Each row comes from the steps of one walk. Every step used is in the known rows, and no mark comes twice. Write the walk behind each row, first mark first.
In the rows, zero is written as 128.
Known rows
S > V > J > U > T: [178 107 116  94  76 120 125 121  65 105 172 151 119 145  83  78 119 185
 129 106  96 107 147 133 130 145 203 130 143]
T > U: [ 96 125 138 130  92 122 136 138 123 121 128 150 128 124 118 132 120 145
 130 137 145 121 131 164 125  98 137 137 114]
S > V > J: [156 128 128 128  86 102 118 123 100 132 150 139 149 131 107 122 113 150
 118 121 117  90 151 125 127 116 178 132 130]
G > T > V: [101 109 135 142 101 123 111 156 133 140 126 150 113  91 129 158 136 108
 113 160 137 135  90 126 145 128 131 119 165]
S > V > U > T: [141 134 135  97 117 112 123 130  81 118 150 124 132 158  94 114 114 159
 115 139 109  98 124 161 115 110 203 163 115]
S > V > U: [133 140 134 114 119 114 105 123 108 129 125 132 150 125 103 127 103 132
 100 144 129  97 128 141 127 117 168 161 107]
P > U > V > S: [130 139 166 125 108 152 150 109 115  93 123 110  86 152 136 137 151 164
 175 138 124 136 191 135 100 102 125 143 168]
K > G > T > V > U: [ 72  97 145 152  79 112 102 150 138  95 118 145 116  76  82 150 104 108
 105 174 144 132 105 148 128 145 142 120 120]
S > V > J > U > P: [178  93  96 135  81  96 102 124 103 116 140 130 139 139  95  83 131 161
 108 122 121  95 139 126 126 154 184 148 147]
J > V: [133 131 119 121 129 152 124 131 146 129 168 135 115 147 137 123 119 140
 157 125 129 149 158 144 121 147 127 142 113]
Z > V: [111 141 105 106 111 130 136 118 132 113 146 110 113 123 120 105 110 107
 127 102 130 113 143 114 115 143 107 135 110]
P > U > V > J: [135 116 133 135  51  97 156 101 107 114 154 117  76 139 122 101 135 153
 185 129 108 100 193 153 122 121 164 113 145]
P > U: [133 123 120 138 101 118 124 128 121 112 130 124  93 126 151 113 128 143
 143 116 139 114 151 124 132 123 108 120 136]
T > U > J: [126 101 134 155  85 105 136 129 126 144 119 136 107 133  91 125 127 147
 141 152 126 123 137 154 133 105 136 116 136]
T > V > J > U > P: [142  61  88 149  83  86 109 137 128 104 138 149 102 115  63  84 152 136
 107 146 135 112 116 165 132 154 161 107 146]
K > G > T: [105 114 152 153  90 135 117 139 132 111 123 122 132 101 135 151 104 128
 130 135 127 142 128  94 123 158 123 127 141]
V > J: [126 104 120 136  81  96 129 124 109 126 144 132 123 120 105 108 120 133
 132 132 113 103 143 143 131 126 155 120 122]
G > T: [106 119 136 135  98 128 112 138 126 147 129 126 123 101 156 147 120 114
 131 144 122 135 109 109 138 134 133 144 159]
Z > V > S: [107 139 131 103 117 152 129 119 125  85 128 111 116 128 110 121 118 125
 124 116 134 126 157 112 101 118  97 157 124]
U > J > V: [163 103 118 141 127 132 120 124 149 149 157 121  98 159 104 108 129 138
 166 139 112 151 161 139 134 153 125 122 134]
K > G > T > U > V > J: [ 78 108 173 157   4 106 158 122 112 108 144 141 112 104  99 143 105 154
 173 153 112 124 173 163 106 125 189 130 134]
T > U > V > S: [ 93 144 183 119  96 156 165 115 115 104 116 139 115 146 104 156 139 167
 166 157 130 141 174 174  89  78 154 162 147]
T > V > U: [ 97 107 123 127 118 107 117 137 138 110 120 149 110 103  76 131 130 110
 103 167 145 115 106 181 132 117 148 120 107]
P > U > J > V: [167 102 107 151  96 129 117 124 143 131 163 112  66 158 130  98 131 154
 180 126 124 137 185 132 138 151 101 112 144]
G > T > U > V > J: [ 84 112 160 137  13  97 156 122 104 144 148 142 106 106 119 140 118 143
 173 165 105 115 153 172 120 100 195 145 150]

Which walk is each row?
[108  65 125 152  45 119 104 138 118  85 137 174 101  61  77 117 110 134
 120 142 128 138 125 119 140 182 145  93 146] -> K > G > T > V > J > U
[163 101 130 147 104 150 110 126 134 105 146 111  69 165 119 113 136 170
 178 140 131 150 199 129 120 123  92 140 164] -> P > U > J > V > S
[115  96 132 154  59 129 116 143 139 162 157 140  97 128 125 135 110 143
 169 161 122 150 145 152 141 129 137 147 152] -> G > T > U > J > V
[134  87 117 134  54  85 139 144  83  91 171 145  63 139  92  94 146 167
 144 133 127  98 143 173 127 101 170  90 153] -> P > U > T > V > J
[137  98 141  98 135 165 126 143  93  66 132 160  89 136  71 114 157 173
 122 143 129 157 120 154 114 126 144 125 172] -> J > U > T > V > S
[ 89 126 105  99  99 109 127 109 130 103 141 110 106 107  94  93  93  96
 118 126 126 105 136 151 119 136 129 151  78] -> Z > V > U
[106  91 105 151 118  81 105 150 143 112 116 122 116 123  75 117 145 111
  93 181 146 105  95 194 126 110 158 137 122] -> T > V > U > P
[143  98 117 104 123 142 133 141 102  94 151 160  86 131  79  97 152 155
 125 128 125 143 107 158 134 148 155 101 151] -> J > U > T > V
[138 127 164 103 132 179 145  96 115  94 115 134 105 138 100 121 142 156
 160 138 109 162 170 133 109 146 136 151 164] -> J > U > V > S
[123 100  84  97  58 117 126 102 113  93 158 135  94 100  84  59 101 122
 132  88 114 106 157 123 130 174 131 121 107] -> Z > V > J > U
[132  80 103 127  79 110 118 126 119 101 141 177  95  89  70  94 130 135
 118 136 129 122 125 155 142 151 151  91 137] -> T > V > J > U
[108 123 118 116 117 133 111 121 142 120 161 130 111 133 109 108 100 128
 145 146 131 135 150 178 126 143 145 161  86] -> J > V > U
[163 110 132 138 113  95 104 118 115 145 116 116 129 138  73 117 117 133
 111 158 110  98 136 132 140 126 167 143 126] -> S > V > U > J
[ 96 123 109  82  95 109 144 118  96  94 163 103  91 142  84  81 101 124
 133 120 106 103 130 166 110 127 164 151  91] -> Z > V > U > T
[128  52  96 155  55  84  94 149 122 118 137 147 100  89  93 104 144 123
 111 165 128 116  94 146 143 160 164 125 176] -> G > T > V > J > U > P
[ 78 132 181 147  50 135 161 123 127 108 127 140 120 116 123 160 111 150
 166 147 124 144 157 149 104 131 159 138 140] -> K > G > T > U > V
[125 111 147 123 109 143 132 155  90  65 140 139  69 154 106 132 163 182
 135 143 145 130 140 156 112  82 130 120 176] -> P > U > T > V > S
[103  85 154 179  46 112 124 140 129 127 116 133 110 107  99 143 105 143
 142 155 127 140 140 123 132 133 131 118 148] -> K > G > T > U > J
[152  70  90 142  79  90 113 120 119 108 138 125 111 126  92  69 136 144
 126 132 120 111 133 147 130 159 161 133 139] -> V > J > U > P
[143 120 124 118 100 120 141 137  90 104 155 114  76 161 141  99 141 169
 156 113 120 120 145 140 122 116 141 120 148] -> P > U > T
[102  65 141 176  73  94 101 142 140 113 109 131  99  86  53 141 115 107
 115 190 123 137 112 142 141 150 139  99 140] -> K > G > T > V > U > J
[129 116 143 125  75 103 164 100 113 132 151 122 111 138  98 114 134 140
 166 135  95 116 168 157 113 126 182 120 133] -> U > V > J
[142 126 138 104 124 155 154  96 125 120 131 136 106 132 110 102 140 140
 162 124 106 148 153 137 128 168 147 124 147] -> J > U > V
[135  80  64 121  63  90 121 111 125  96 155 110  98 120  81  51 120 125
 123 106 119  94 148 134 117 173 143 135 122] -> Z > V > J > U > P
[124 136 144 117 137 178 119 129 136  99 149 136 116 151 126 137 123 155
 155 136 134 161 170 141 103 126 114 169 132] -> J > V > S
[112 116  97 114  61  98 137 111 118 110 162 120 108 114  96  87 103 113
 131 104 115  93 158 131 118 137 136 123 101] -> Z > V > J
[101 146 158 120  85 130 171 114 124 133 132 144 116 139 115 137 135 151
 165 143 126 128 157 179 107  98 166 137 128] -> T > U > V
